Each row was made from one walk, in order. Every step used is in the known rows, and no mark comes twice. Write each row's walk.
Known rows
fusa, dopo, lubiz, zolu: [-0.31 -0.02  0.04  0.16 -0.35  0.10 -0.09 -0.11 -0.17  0.12 -0.04  0.24
 -0.01 -0.23 -0.02  0.04 -0.07 -0.20  0.13 -0.17  0.09  0.10]
lubiz, nubok: [ 0.07  0.01 -0.10  0.16  0.02  0.07  0.09 -0.07  0.12 -0.04 -0.11  0.06
  0.08 -0.17 -0.11  0.05 -0.06 -0.17 -0.18 -0.18 -0.11 -0.03]
kipad, fusa, zolu, lubiz, dopo: [ 0.14 -0.18  0.19  0.10 -0.40  0.01 -0.14  0.21 -0.28  0.19  0.15  0.00
 -0.18 -0.05  0.20  0.04 -0.05 -0.68  0.15 -0.09  0.11  0.09]
zolu, lubiz, kipad, fusa, dopo: [ 0.07 -0.11  0.08 -0.04 -0.28  0.06 -0.21 -0.05 -0.27  0.23  0.09  0.07
 -0.13 -0.17  0.28  0.12  0.25 -0.55  0.10 -0.11  0.04  0.03]
kipad, fusa, dopo, lubiz, nubok: [-0.22  0.07  0.05  0.20 -0.30  0.06 -0.09  0.14 -0.17 -0.02 -0.03  0.02
  0.00 -0.10  0.16  0.12  0.05 -0.45 -0.08 -0.07  0.13  0.13]
dopo, fusa, puso: [ 0.05  0.08  0.17  0.04 -0.21  0.01 -0.04 -0.20 -0.08  0.07 -0.08 -0.16
 -0.09 -0.04  0.13 -0.02 -0.30 -0.24 -0.04 -0.13  0.15 -0.09]
kipad, lubiz, nubok, batup: [-0.05  0.02 -0.10 -0.01 -0.26  0.00  0.05  0.05  0.16 -0.15  0.07 -0.01
  0.25 -0.05  0.00  0.08  0.27 -0.54 -0.27  0.01 -0.15  0.12]
kipad, fusa, puso: [ 0.09  0.06  0.09  0.10 -0.26  0.00 -0.04  0.23 -0.24 -0.04  0.01 -0.03
 -0.07  0.00  0.22  0.02  0.07 -0.36 -0.10 -0.12  0.11  0.14]
puso, fusa, dopo: [ 0.02  0.03  0.20  0.20  0.02  0.13 -0.11  0.04  0.14 -0.02 -0.07  0.22
 -0.18 -0.19  0.03  0.08 -0.22 -0.22  0.01  0.04  0.07 -0.12]
puso, fusa: [ 0.18  0.04  0.27 -0.05  0.10  0.07 -0.03  0.07  0.20 -0.02 -0.11 -0.04
 -0.03 -0.08  0.06  0.06 -0.24 -0.19  0.06  0.12  0.12 -0.09]
fusa, puso: [ 0.09 -0.01 -0.06  0.15 -0.19 -0.02 -0.02 -0.04 -0.17 -0.02  0.04  0.17
 -0.15 -0.12  0.04 -0.02 -0.03 -0.12 -0.16 -0.26  0.03  0.05]
puso, fusa, zolu, lubiz, nubok, batup: [ 0.32 -0.16  0.27  0.08 -0.23  0.01 -0.08 -0.06  0.03 -0.03  0.08  0.08
 -0.22 -0.14 -0.02  0.06 -0.23 -0.67  0.01  0.01  0.07 -0.12]
lubiz, nubok, batup: [ 0.01  0.06 -0.14  0.18 -0.14  0.05  0.10 -0.15  0.14 -0.17  0.07 -0.01
  0.12 -0.08 -0.18  0.04  0.11 -0.32 -0.28  0.02 -0.17  0.00]
zolu, lubiz: [ 0.15 -0.11  0.12 -0.31 -0.15 -0.03 -0.14 -0.07 -0.19  0.19  0.20  0.01
 -0.05 -0.04  0.06  0.05  0.08 -0.27  0.15 -0.04  0.06 -0.05]
nubok, lubiz, dopo: [ 0.07  0.08 -0.19  0.11 -0.16  0.07 -0.07  0.03  0.01  0.32  0.16  0.01
  0.17 -0.30 -0.07  0.03 -0.14 -0.18 -0.02  0.06 -0.06  0.09]
bosuf, batup: [-0.19 -0.05  0.02 -0.05  0.13 -0.20  0.07 -0.15  0.18  0.01  0.04 -0.06
 -0.02  0.20 -0.06 -0.06  0.02  0.07 -0.04 -0.12 -0.12  0.05]
zolu, lubiz, puso, fusa, dopo: [ 0.21 -0.05  0.26 -0.13 -0.22  0.11 -0.16 -0.13  0.08  0.28  0.18  0.19
 -0.14 -0.33  0.10  0.11 -0.18 -0.55  0.22 -0.17  0.13 -0.04]
zolu, lubiz, puso: [ 0.19 -0.07  0.13 -0.25 -0.22  0.04 -0.09 -0.16 -0.01  0.30  0.22  0.04
 -0.03 -0.21  0.08  0.05 -0.04 -0.41  0.21 -0.19  0.08  0.04]
dopo, lubiz: [-0.16  0.04  0.04 -0.16 -0.18 -0.06 -0.04 -0.10 -0.08  0.02  0.00 -0.16
  0.07 -0.04  0.11  0.06 -0.10 -0.11  0.05  0.03  0.23  0.13]
dopo, lubiz, puso: [-0.11  0.07  0.05 -0.13 -0.26  0.02  0.00 -0.20  0.09  0.12  0.02 -0.13
  0.10 -0.20  0.12  0.06 -0.22 -0.24  0.12 -0.13  0.25  0.22]
fusa, dopo: [-0.20 -0.02 -0.08  0.31 -0.11  0.07 -0.10 -0.05 -0.08  0.01  0.06  0.32
 -0.18 -0.12 -0.05  0.04  0.04 -0.03 -0.06 -0.11 -0.07 -0.04]
dopo, lubiz, puso, fusa, zolu: [ 0.03 -0.02  0.23 -0.01 -0.29  0.02 -0.02 -0.16  0.14  0.09 -0.04 -0.07
 -0.05 -0.26  0.15  0.07 -0.45 -0.44  0.16 -0.12  0.32  0.16]
lubiz, zolu: [ 0.02 -0.06  0.13 -0.01 -0.15  0.11  0.08 -0.01 -0.02  0.15 -0.15  0.08
  0.18 -0.13 -0.08 -0.06 -0.04 -0.11  0.22 -0.15 -0.03  0.06]

Write each row's walk
[ 0.08  0.03 -0.05  0.20 -0.30  0.04 -0.10 -0.10 -0.04  0.36  0.11 -0.10
  0.07 -0.25 -0.03  0.00 -0.38 -0.34  0.04  0.05  0.02  0.00]  nubok, lubiz, dopo, fusa, zolu
[-0.10  0.00 -0.06  0.33 -0.16  0.11 -0.07  0.00 -0.10  0.05 -0.13  0.07
 -0.08 -0.16  0.27  0.09  0.22 -0.33 -0.05 -0.09 -0.03  0.10]  lubiz, kipad, fusa, dopo
[ 0.22 -0.28  0.11  0.08 -0.38 -0.05 -0.09 -0.14 -0.16  0.21  0.20  0.19
 -0.28 -0.16  0.05 -0.03 -0.18 -0.48  0.18 -0.30  0.07  0.03]  fusa, zolu, lubiz, puso
[ 0.00  0.10  0.23 -0.16 -0.18  0.06 -0.01 -0.15  0.21  0.11 -0.04 -0.15
  0.07 -0.26  0.16  0.10 -0.37 -0.37  0.14 -0.05  0.33  0.16]  dopo, lubiz, puso, fusa
[-0.15 -0.01  0.15 -0.17 -0.29  0.04  0.02 -0.09 -0.11  0.14 -0.12 -0.10
  0.21 -0.15  0.04  0.01 -0.13 -0.20  0.23 -0.09  0.20  0.18]  dopo, lubiz, zolu
[ 0.22 -0.11  0.09 -0.12 -0.31  0.02 -0.17 -0.07 -0.32  0.22  0.08  0.00
 -0.12 -0.18  0.32  0.09  0.22 -0.60  0.06 -0.18  0.09  0.07]  zolu, lubiz, kipad, fusa, puso
[ 0.14 -0.04  0.17 -0.15 -0.34  0.10 -0.18 -0.20 -0.12  0.40  0.20 -0.02
 -0.11 -0.26  0.14  0.07 -0.23 -0.59  0.15 -0.17  0.12 -0.06]  zolu, lubiz, dopo, fusa, puso
[-0.01  0.08  0.07  0.19 -0.25  0.18 -0.05 -0.16  0.09  0.25  0.00 -0.04
 -0.06 -0.28  0.10  0.03 -0.39 -0.39  0.01 -0.18  0.07 -0.01]  lubiz, dopo, fusa, puso
[ 0.28  0.13  0.05  0.01 -0.12  0.05 -0.02 -0.01  0.19  0.24  0.07 -0.05
  0.18 -0.32 -0.01  0.03 -0.29 -0.27  0.05  0.06  0.08  0.07]  nubok, lubiz, puso, fusa
[ 0.15 -0.13  0.30 -0.02 -0.37 -0.02 -0.09 -0.28 -0.08  0.25  0.05 -0.14
 -0.19 -0.07  0.12 -0.02 -0.42 -0.51  0.22 -0.15  0.18 -0.11]  dopo, fusa, zolu, lubiz, puso
[ 0.16 -0.03 -0.14  0.24 -0.28 -0.05 -0.09  0.04 -0.25  0.17 -0.01 -0.08
  0.06 -0.17  0.16  0.01  0.07 -0.34 -0.06  0.04 -0.01  0.14]  nubok, lubiz, kipad, fusa, zolu
[ 0.17 -0.15  0.03 -0.18 -0.14  0.02 -0.14 -0.21 -0.16  0.24  0.07  0.01
 -0.07 -0.18  0.18  0.08  0.17 -0.35  0.12 -0.11  0.02 -0.01]  zolu, lubiz, kipad
[-0.07  0.02  0.30  0.08 -0.17  0.15 -0.10  0.00  0.07  0.07 -0.14  0.15
 -0.04 -0.28  0.05  0.09 -0.30 -0.35  0.16 -0.02  0.19 -0.01]  puso, fusa, dopo, lubiz, zolu
[ 0.19 -0.33  0.03  0.14 -0.31 -0.06 -0.14 -0.17 -0.28  0.16  0.08  0.16
 -0.30 -0.14  0.11  0.01  0.00 -0.44  0.10 -0.23  0.01 -0.01]  fusa, zolu, lubiz, kipad
[ 0.03  0.07 -0.18  0.25 -0.24  0.02 -0.13  0.04 -0.20  0.19  0.01  0.00
  0.10 -0.23  0.15  0.07  0.16 -0.28 -0.10  0.07 -0.04  0.11]  nubok, lubiz, kipad, fusa, dopo
[-0.24  0.04  0.17  0.12 -0.39  0.09 -0.09  0.17 -0.24  0.09 -0.05  0.02
  0.05 -0.09  0.18  0.07  0.03 -0.42  0.12 -0.06  0.17  0.17]  kipad, fusa, dopo, lubiz, zolu
[ 0.15 -0.30  0.06  0.13 -0.35  0.01 -0.15 -0.07 -0.20  0.25  0.21  0.22
 -0.29 -0.19  0.01  0.00 -0.18 -0.50  0.15 -0.23  0.02  0.00]  fusa, zolu, lubiz, dopo
[-0.07  0.03  0.08  0.00 -0.33  0.10 -0.08  0.04  0.12  0.20  0.02 -0.04
  0.11 -0.20  0.22  0.07 -0.13 -0.60 -0.04 -0.14  0.04  0.11]  kipad, lubiz, dopo, fusa, puso
[-0.28  0.03 -0.11  0.28 -0.23  0.07 -0.08 -0.16 -0.07 -0.01 -0.02  0.23
 -0.07 -0.26 -0.04  0.11 -0.08 -0.22 -0.13 -0.20  0.05  0.04]  fusa, dopo, lubiz, nubok
